What can hang from each mark:
doguk: fafar zifo
zupu: zifo
pupo: meli
bakep: meli
zifo: doguk lasel zupu
lasel: meli
nuku: meli
meli: bakep lasel nuku pupo
fafar: doguk

Each row was made from one small tree. The marks that hang from a mark follow it in brackets, in alphabetical order. Every link used is in the known rows. Write each row's tree.
Known rows:
fafar(doguk(zifo(lasel(meli(bakep nuku))))): [ -8.4  -6.1 -13.8  20.2 -10.0 -55.4  14.4  15.0 -20.3 -37.1  20.7   6.3
   3.3   4.7  17.4  -7.1  22.5 -11.3  23.5 -19.7  15.9  29.6]
bakep(meli(lasel nuku pupo)): [-32.3  10.8  -9.6  -6.4 -11.3 -15.5  21.1  12.2  -0.1 -35.0  14.7  19.7
   8.1   5.7 -30.7   4.8  30.8  -9.1  -7.3  -0.8  33.5  47.6]
meli(bakep lasel nuku): [-26.3  12.9 -19.0  13.5   2.6 -29.2  30.8  31.3  -2.9 -46.6  16.3  19.9
  18.5  -7.8  -4.0   1.8  34.0   6.4  13.4 -13.7  15.7  35.1]
nuku(meli): [-18.0 -11.6  -8.6   1.8   1.5 -66.4  12.5  32.1 -21.9 -33.7  20.4 -26.4
  13.4 -12.0  29.0 -14.6  15.6  14.3 -19.6  -8.9  40.0  22.0]
zupu(zifo(doguk lasel(meli))): [  0.9 -28.3  -1.9  19.9 -42.1 -38.4  11.4  32.0 -20.1 -21.8  25.3 -25.5
   6.5  -1.0  47.3  17.7  21.3 -13.9  -6.2  -0.7  23.7  24.3]
bakep(meli(lasel pupo)): [-29.2  -0.2  -3.3  -4.5 -15.4 -18.0  19.1  12.1  -7.4 -27.4  18.1  11.6
  -1.7   5.8 -27.6   0.4  34.3  -8.4 -18.4   3.7  34.4  40.3]
doguk(fafar zifo(lasel(meli(pupo)) zupu)): [ -5.4 -14.8   1.7  20.4 -36.5 -15.0  36.6   6.1   5.3 -15.4   1.0   1.3
 -17.2   7.7  29.3   1.9  -5.1  -2.7  22.0   7.7  14.1  22.5]
nuku(meli(lasel)): [-15.1  -5.0 -11.6   6.5  -0.1 -48.4  16.1  35.0 -16.6 -39.9  23.7 -11.0
   9.0  -6.2  13.9  -6.3  21.5  10.2  -9.4 -11.1  43.8  31.5]
doguk(fafar zifo(zupu)): [ -4.1 -21.7  -6.4  24.9 -26.0 -52.3  33.9  25.0   0.9 -19.4 -15.9   0.5
 -10.5 -15.4  44.8  -9.3  14.7  27.4  26.2  13.5   0.2  13.0]
doguk(fafar zifo(lasel(meli(bakep nuku)) zupu)): [ -2.1 -10.9  -4.1  24.2 -28.1 -25.2  37.4  19.1  14.1 -35.0  -4.5  11.7
   1.7  -4.3  33.5   3.1  -3.1   0.3  45.4   6.5   3.6  20.8]
lasel(meli(bakep pupo)): [-30.8   6.6 -15.7   4.5  -3.1 -23.6  28.4  11.1 -16.5 -32.1  39.9 -11.4
  14.4  12.3   1.4 -11.8  26.4  -6.8 -23.4 -24.2  16.3  17.9]
zifo(doguk lasel(meli(pupo))): [-18.4 -11.4  -6.4  17.1 -40.4 -19.5  21.5  10.9 -17.3 -25.8  29.4  -8.5
   1.4   6.9  16.1   4.6   8.0 -24.8   2.8 -17.1  38.1  24.9]
pupo(meli(bakep nuku)): [-25.8  14.8 -25.5  13.7   7.5 -53.6  26.5   7.8   7.0 -35.1  28.2   7.5
   9.3  -1.7   7.4  -3.7  21.8   9.2  -2.3 -27.3  13.0  28.1]
fafar(doguk): [-19.5  -6.7 -24.8  17.7   1.6 -77.3  14.4  20.2 -31.1 -27.9  22.5  -9.5
  -4.1  -6.8  15.7 -15.9  32.5   5.2 -14.5  -1.9  24.2  23.7]
lasel(meli(nuku pupo)): [-22.4   8.9 -28.2   4.5  -5.7 -29.1  20.5   9.7 -18.1 -24.9  37.5 -12.1
  22.6  21.4  -1.9  -2.3  20.9  -6.2 -19.1 -24.0  23.4  31.9]
zupu(zifo(doguk lasel)): [ -3.8 -26.5   8.2  20.5 -42.8 -50.9  16.6  39.1 -16.0 -24.6   3.9 -10.3
  -1.7 -17.4  47.0  15.3  26.1  -3.6   4.4   6.0  17.1  28.8]
doguk(zifo(lasel zupu)): [ -4.5 -24.9   0.0  23.9 -31.7 -55.0  29.5  24.6  -2.5 -14.4  -5.8   6.1
 -18.4 -11.1  22.4  -6.3   2.6   6.8  29.6   3.1  13.4  30.4]
fafar(doguk(zifo(lasel(meli(nuku pupo)) zupu))): [ -5.6  -0.6 -20.3  20.8 -26.4 -37.1  27.3   4.9  -5.3 -22.7  18.0  11.0
  -8.4  17.9   3.3  -6.3   4.1 -24.4  24.9 -24.5  18.5  40.5]
zifo(lasel(meli(pupo))): [-17.4  -3.5  -7.6   8.0 -15.7 -25.8  18.7   7.8 -18.6 -17.8  37.5 -10.4
  -1.9  13.7   2.2   2.4   6.6 -17.7 -18.5  -6.0  35.1  31.7]
zifo(doguk(fafar) lasel(meli(bakep pupo)) zupu): [-18.8  -6.7  -1.4  20.4 -46.0   6.6  46.5  15.9  12.1 -44.7   9.0   8.7
  -1.8  -6.0  26.7  -1.0  -7.7 -23.4  34.1  -4.1  23.9  16.9]

Write each row's tree:
[-11.7 -12.6  -6.7  24.7 -50.5  -3.4  38.6  15.2   4.1 -29.7   8.0  -2.0
  -8.3  -0.8  31.3   4.7 -10.5 -23.6  24.8  -0.1  32.1  17.8]	zifo(doguk(fafar) lasel(meli(pupo)) zupu)
[  0.3 -23.8   6.9  27.6 -32.2 -43.9  34.3  23.2   5.0 -19.4 -19.2  11.3
 -22.6 -17.9  38.4  -0.4   1.0  15.2  41.3  24.0  11.2  23.4]	doguk(fafar zifo(lasel zupu))
[ -1.1 -23.2   1.4  25.9 -26.7 -24.6  36.2  19.5   6.5 -29.6  -0.3   1.6
 -10.4  -7.1  37.7  -4.6  -1.6   1.4  37.8  14.1   6.1  14.8]	doguk(fafar zifo(lasel(meli(bakep)) zupu))
[ -9.8  -7.8   3.3  17.9 -32.0  -8.4  43.4   7.9   9.6 -27.8   4.8  10.1
 -10.0   0.3  22.2   0.5  -1.1  -8.2  30.7   1.8   4.0  19.7]	doguk(fafar zifo(lasel(meli(bakep pupo)) zupu))
[-32.2  18.6 -10.7   8.4  -4.6 -13.8  36.9  20.2  -5.6 -39.7  24.7  21.5
   4.4  -0.9 -13.2  -3.6  37.9  -0.6  -3.7 -18.3  15.8  32.1]	meli(bakep lasel pupo)
[-33.7  27.7 -16.7   6.9  -3.2 -11.3  38.8  24.0  -0.2 -44.9  19.4  29.2
  17.2   1.2 -17.0   3.1  33.1  -2.4   8.3 -26.5  16.7  40.3]	meli(bakep lasel nuku pupo)
[  1.3 -22.0  -2.5  11.3 -19.9 -45.9   8.7  25.8 -22.6 -14.2  32.4 -28.1
   4.0   3.4  33.6  11.0  23.1  -7.2 -25.4   9.0  17.7  30.3]	zupu(zifo(lasel(meli)))
[-13.0  -8.4  -7.8  23.8 -32.5 -17.1  26.3  25.2  -4.2 -49.9   7.5   1.8
  14.7 -12.8  41.7  12.4   0.4  -9.8  37.0   4.1  26.8  15.8]	zifo(doguk(fafar) lasel(meli(bakep nuku)))
[-25.4  22.5 -21.8   9.4  -6.9 -20.5  29.6  21.5  -4.7 -33.4  16.8  18.4
  14.1   6.7 -17.6   5.6  27.8  -1.2  -0.7 -19.5  24.1  44.5]	meli(lasel nuku pupo)
[ -3.8  -7.0  -3.3  14.4 -48.3  -9.2  24.4  22.8  -2.5 -27.7   5.1  -3.9
  10.6   4.4  44.1  31.9  16.7 -14.8   3.9   5.1  17.8  27.2]	zupu(zifo(doguk(fafar) lasel(meli(nuku pupo))))
[-12.0  -9.2 -11.7  25.7 -41.0  -9.4  42.1  28.1  12.6 -47.6  -0.3   8.2
  13.5 -13.0  35.9   3.9 -13.2 -16.7  53.4   3.0  22.0  18.7]	zifo(doguk(fafar) lasel(meli(bakep nuku)) zupu)
[  6.2 -29.6  -4.4  27.6 -34.4 -34.8  28.8  15.8   0.3 -18.2   2.7  -8.6
 -14.4  -2.9  38.2  -0.8  -4.9   3.9  28.0  18.7  14.3  15.1]	doguk(fafar zifo(lasel(meli) zupu))
[ -2.1 -27.2 -10.4  27.9 -47.9 -23.0  32.4  22.8   1.4 -32.4   5.3 -12.9
  -7.1  -9.2  47.7   7.4 -14.9 -14.8  32.1  15.3  33.3  14.1]	zifo(doguk(fafar) lasel(meli) zupu)
[  0.6 -28.6  10.1  23.5 -44.3 -39.2  22.0  38.2  -9.7 -26.3  -9.1  -6.3
  -6.5 -24.5  63.8  21.7  22.6   3.1  13.4  30.2  12.7  22.4]	zupu(zifo(doguk(fafar) lasel))
[-10.3 -23.5   1.5  24.8 -39.4 -40.7  23.0  27.3  -8.9 -33.8 -10.9   0.2
  -9.1 -24.5  46.3   8.6   2.3   6.1  30.8  23.4  31.2  18.3]	zifo(doguk(fafar) lasel)
[-13.1   0.6   4.2  11.0 -40.6  -0.1  30.3  24.5   2.0 -39.6   7.4   7.2
  16.7  -1.2  40.8  24.9  23.6 -18.5  15.3   0.0   6.6  26.0]	zupu(zifo(doguk(fafar) lasel(meli(bakep nuku pupo))))
[ -5.2 -24.3  -3.3  19.0 -37.0 -48.0  21.9  37.2 -13.9 -27.5  -5.9 -14.2
   5.1 -19.5  67.2  12.5  39.5  15.4   0.4  19.7   6.5  14.6]	zupu(zifo(doguk(fafar)))
[-13.0 -22.0 -15.9  26.9 -41.3 -39.5  38.0  31.2   1.0 -32.9 -10.3  -1.9
  -2.8 -24.2  45.9  -5.1   8.0   9.2  29.3   9.9  21.2  12.2]	zifo(doguk(fafar) zupu)
[-32.0  18.3  -2.4  -2.1  -0.2 -20.3  29.2  28.8  -4.3 -53.0  25.8   8.8
  13.2  -1.7  -3.9  -8.6  27.5  -2.9  -7.8 -29.5  32.8  32.0]	nuku(meli(bakep lasel pupo))
[ -6.7 -19.0 -12.1  18.3 -21.2 -37.1  26.1  19.2  -6.3 -20.9  29.3 -15.6
  -5.6   2.2  13.3  -6.7  -9.7 -15.8   4.0   1.6  30.7  27.7]	zifo(lasel(meli) zupu)
[-23.2   4.4  -5.0   5.3   3.4 -40.6  23.7  39.3 -10.4 -51.7  25.1  -0.2
  16.3 -10.3  12.2 -10.4  23.9   5.2  -2.2 -19.3  34.2  26.2]	nuku(meli(bakep lasel))
[  3.9 -29.5  -2.7  23.1 -25.2 -42.8  16.3  11.9 -15.9 -16.3   5.4 -14.9
  -9.8  -2.5  43.8   5.6   7.7  11.4  14.3  21.7  18.9  14.6]	doguk(fafar zifo(lasel(meli)))
[-22.5  11.1 -21.0  15.4   1.8 -37.6  30.0   9.7   5.7 -37.7  39.1   8.1
  -5.0  -4.4   0.0  -0.6  30.1   5.6  -9.7 -23.7  16.0  28.1]	pupo(meli(bakep lasel))
[-24.7  20.9 -28.7  12.6   6.1 -34.4  29.6  13.8  13.2 -43.9  31.2  17.4
   7.4   1.3  -2.3   5.3  25.2   4.4   6.1 -31.3  15.5  35.5]	pupo(meli(bakep lasel nuku))
[-24.0   8.0 -13.6  19.2 -42.4   2.7  42.3  21.9  10.2 -47.0  17.8  15.6
  16.1   4.7   4.2  -1.0  -6.9 -34.6  37.3 -32.6  25.0  31.7]	zifo(doguk lasel(meli(bakep nuku pupo)) zupu)
